Each row was made from one path, in order. Every step used is in the known rows, and no mark comes twice. Write each row's path.
Known rows
ginok/sofep: [ -7   4 -10  10 -21 -39  -9  11 -12 -23  17  10   9  14   8  -2 -17   7
   6 -16  -7  -4  32 -15  -4   7]
sofep/ginok/sovi/mageraf/ganub/kipiris: [ -5   8   3  22  -1  58  -5 -19   0  17 -55 -29 -10  -6  -7  27  33  11
  -4 -23  13 -23  22 -16 -19  18]
kuzedo/ganub/kipiris/sovi/mageraf/sofep: [-21  22 -21  31 -34  22   9   7  16 -11   3 -13  10  -2  24  -9 -15  25
   5   3 -45 -19   6  -5 -31 -17]
ginok/sofep/kipiris/sovi: [  5  30  -8  -1  -9   2  -8   5 -21 -10 -25   4  11 -10  25  -4  -5  19
 -30   1  15 -23  46 -10  -8   5]
ginok/sofep/mageraf: [ -7  18 -11  15 -10  -9 -21   9  -2 -26  -2   5  -1  16   1   9 -12  35
 -11 -12   4  -8  44 -16   1  -3]
sofep/kipiris/sovi/mageraf/neret: [  2  21  -4  -4  -3  11 -17  -1  18  19 -24  -8 -29 -10  -9  11  14  -2
 -20 -12  27 -17  33 -17  -5  -1]
kipiris/sovi/mageraf: [ -1  -1  -9  -3 -13 -16 -29   8   3  -5   5  -7 -10  -1 -13  -4 -11  10
   3  -3  -6 -15  27 -30 -17   7]
neret/ginok/sovi/mageraf: [  4   5  -3  -7   0  10 -29  16   4   2   9 -16  -9  -7   2  13  16   8
  -1 -27  -3 -10  30 -32   5  27]
kuzedo/ganub/kipiris/sovi/mageraf: [-24   7 -16  22 -40   3  -3  -2  10   4   6 -18   0   2  -1  -4 -11  23
  27  19 -40  -6  22 -24 -32 -28]
ginok/sovi/mageraf/sofep/kipiris: [  1  21 -18   9  12  27  -3  13   5 -22 -31  -2 -18 -17  19 -13  12   6
 -30 -34  10 -33  33  -6 -15  37]
ginok/sovi/mageraf/ganub: [ -2  -4 -18  15   5  -1 -25   3 -12   1 -17 -17 -19  14 -25   3   8  -3
   9 -38  22 -16  27 -13 -11  32]
neret/ginok/sovi: [ -3  13  -1   6  -3 -12 -39  22 -21  12  17  -6   4  -2   3   0   4   0
  -4 -13  -1  -9  28 -31   3  27]
sovi/mageraf/sofep/ginok/neret/kipiris: [  1  22  19   1 -11  54   9   9  34   2  -8  -9 -13 -16  19  27  26  19
 -16 -50  -6  -6  29 -15   9  44]
kuzedo/ganub/kipiris: [-41   5 -23  46 -43 -33   3   7  -6   2  24  -4   7  19  -7 -17 -16   4
  46  25 -45  12  19 -22 -34 -29]
ganub/kipiris/sovi: [-16  10  -1  23 -34  -8 -24   4 -15  13  -8 -15  15   1   9 -13 -15  12
  10  17 -18 -19  15 -25 -20 -13]
ganub/ginok/neret: [-26   2   1  23 -50 -18 -24  30   3  20  11   3  -8   3  -6  -3   6  11
  25  -7 -21   2  23 -35   2   0]
mageraf/sofep/kipiris/sovi/gafonuz: [  1  21 -22   3  15 -19  -2  20  -7  -1 -30   3   9 -29  26 -21  -7 -23
 -31  -9   4 -47  24  -5  -9  23]
ganub/kipiris/sovi/mageraf: [ -9   1  -5   9 -30  13 -17   1   8   5 -16 -22  -1  -5   5  -1  -2  17
  14   4 -20 -23  19 -26 -21 -10]
mageraf/ganub/kipiris: [-24  -1 -13  44 -28 -12  -5   5 -20  14 -11 -24   8  25 -15 -10  -5 -14
  37  -5 -12  -6   3 -11 -20  -5]
mageraf/sovi: [-11   5 -16  20 -15 -41 -36  16 -20   4   9  -1   7   5 -10  -7  -9 -22
  -3  -9  -3  -5  13 -23 -23   5]
neret/kipiris: [-15   2  -1  15 -21 -33 -16  12 -13   1  25 -13  10  11   0  -5  -5 -10
  24  -6 -15   2  36 -36  -5  19]
mageraf/sofep/kipiris/sovi: [ -5  34 -13  16   0   2  -8  20 -17 -10 -19   2   5 -12  25 -26 -11   1
 -34   2   2 -28  18  -6 -17  16]
neret/ginok: [-13   3  -2  11 -15 -26 -21  25 -14   7  36  -7   3  10  -4   0  -7 -12
  18   1 -18   9  13 -33   0   9]
kipiris/sovi/mageraf/ganub/ginok: [-11   0  -7  16 -27  17 -14  12  -3  16 -20 -26  -2   2 -10  11   9   8
  12  -6  -9 -20  12 -23 -11  -5]

Which path is each row?
[ -7  30  20  11 -14  30  -2  15   9  10   0  -3   4 -10  24  12  18  11
 -18 -37  -4  -3  26 -15   8  42] -> mageraf/sofep/ginok/neret/kipiris
[-13  25  -8  39 -15  32 -33   5 -15  19 -41 -35   7  17 -13   1  -5  28
  -2  11   8 -24  16 -11 -12 -14] -> sofep/mageraf/ganub/kipiris/sovi
[ -8  10 -14  14 -22  41  28   4  11  -8 -40 -18  -5  -1  11  22  28  11
   4 -27   0 -18  30  -6  -5  -4] -> sovi/mageraf/ganub/ginok/sofep/kipiris
[ -9  22   8  18  -7   6  -4  19   5   3  -1  15  -9  -5   8   2   5  10
 -21 -28  -2  -5  15  -9  -4  31] -> mageraf/sofep/ginok/neret
[ -5  14   6   6 -21 -19 -31   9 -21  10   9 -17  15  -2   9  -2  -7   3
   5   3  -7 -12  38 -32  -3  16] -> neret/kipiris/sovi
[ -8  10   4  11 -32  38  -8  10   2  22 -18 -44  13  -4   6  24  23   7
  16 -14 -11 -20  24 -30   2   6] -> neret/kipiris/sovi/mageraf/ganub/ginok
[  8  27   7  -6 -23  38 -21  22  20   3   0 -18   1 -12  23  12   5  26
 -17 -47  -6 -22  32 -10  15  39] -> ginok/neret/kipiris/sovi/mageraf/sofep
[ -3  29  -3  18  -8  -5 -25   5  13  -7  -2   4  -8  20  -4  24   1  28
 -18 -28  27 -10  40  -8  20 -11] -> ginok/sofep/mageraf/neret
[ 15  37   4 -10   4  12 -31   0  18  18 -23 -15  15 -15  23  46  14  13
 -32 -33  37 -41  57 -13  41   7] -> ginok/sofep/mageraf/neret/kipiris/sovi/gafonuz
[ -1  12  -3  -2 -19 -11  -7  21  -9 -11  25   1  18   9  21  13  -4   7
   1 -16 -13   2  23 -19  12   9] -> neret/ginok/sofep
[ 13  22  -9 -15  -7  23  -2  -1   6 -20 -28  -3  -7 -14  21   7   4  27
 -28 -16  12 -24  47 -11  -9   7] -> ginok/sofep/kipiris/sovi/mageraf
[  0  12   7  -4  -2 -32 -30   4   3  38   3 -16  12 -16   5  19   6 -31
  -1 -24  22 -30  37 -25  23  16] -> mageraf/neret/kipiris/sovi/gafonuz
[ -4  24   5  10  -1  -7 -43  16  -5  30  14  -8  -6   1  -1  14  15  -7
  -9 -27  24 -10  23 -23  18  18] -> mageraf/neret/ginok/sovi
[ -1  -1 -15   6  -7  -3 -22   6 -13   4 -11 -20  -8  11 -25   3  -7  -1
   5 -17   7 -15  17 -15 -12  14] -> kipiris/sovi/mageraf/ganub
[  1  50  19  10 -34  52 -26   5  18  20 -24 -24  20  -7  37  48  23  51
 -31 -15  17 -29  50 -24  33 -19] -> ganub/ginok/sofep/mageraf/neret/kipiris/sovi
[  1  11 -14   4  -9   2 -14  17   7 -19   3  -6  -1  -4  12  -7 -17  13
 -18 -20 -14 -27  10 -11 -14  18] -> kipiris/sovi/mageraf/sofep
[-30  18 -14  35 -40 -17 -14   4 -14  13  11  -9  14   7   1 -15 -21  16
  23  35 -37  -4  21 -21 -33 -32] -> kuzedo/ganub/kipiris/sovi
[ -8  23  -3  11 -29  54 -10  17  13  31 -52 -21 -20 -11  -8  15  31  20
  -5 -21  12 -20  28 -15   0   4] -> sofep/kipiris/sovi/mageraf/ganub/ginok/neret
[ -8  12 -19  15   1  11  13  18  18 -25  -9  -3 -18  -4  10 -15   1  -5
 -10 -23  -9 -15  17  -7 -19  21] -> sovi/mageraf/sofep/kipiris
[  6  21  -2  -1 -11  23 -11  14   8 -14   4 -22  13 -10  28   3  -4  10
 -13 -28 -15 -26  23 -16   0  27] -> neret/kipiris/sovi/mageraf/sofep
[  6  17   8 -12 -11  13 -30  14  19  28  15 -15 -13  -4  -3  30   9   2
 -10 -20   8  -9  10 -25  18   2] -> kipiris/sovi/mageraf/neret/ginok
[ -1   6 -14  -4  10 -37 -16  10 -13  12 -26   1  -1 -27   2 -11  -2 -28
 -13   6  14 -33  42 -25 -11  17] -> sofep/kipiris/sovi/gafonuz
[-18  -9 -14  31 -26  12   1  -2   4   7 -15 -33  -6  20 -17   3   3  -7
  39 -19 -14  -8   4 -11 -16  -1] -> sovi/mageraf/ganub/kipiris
[-24  17  -3  39 -31  23 -30  27   5  25 -21 -15 -13  19 -25  14  16  27
  13 -12   5  -4  25 -19  10  -2] -> sofep/mageraf/ganub/ginok/neret
[  4   9   5 -12 -15 -24 -37  16   1  34  -3 -12   9 -23   6  11   3  -8
   3 -25   8 -24  48 -27  22  34] -> ginok/neret/kipiris/sovi/gafonuz
[  0  27  -3  -1  -8  12   7  18  -7 -11  -2  -1   8  -5  26  11   9   6
 -12 -11  -2  -3  33 -14  10   8] -> neret/ginok/sofep/kipiris
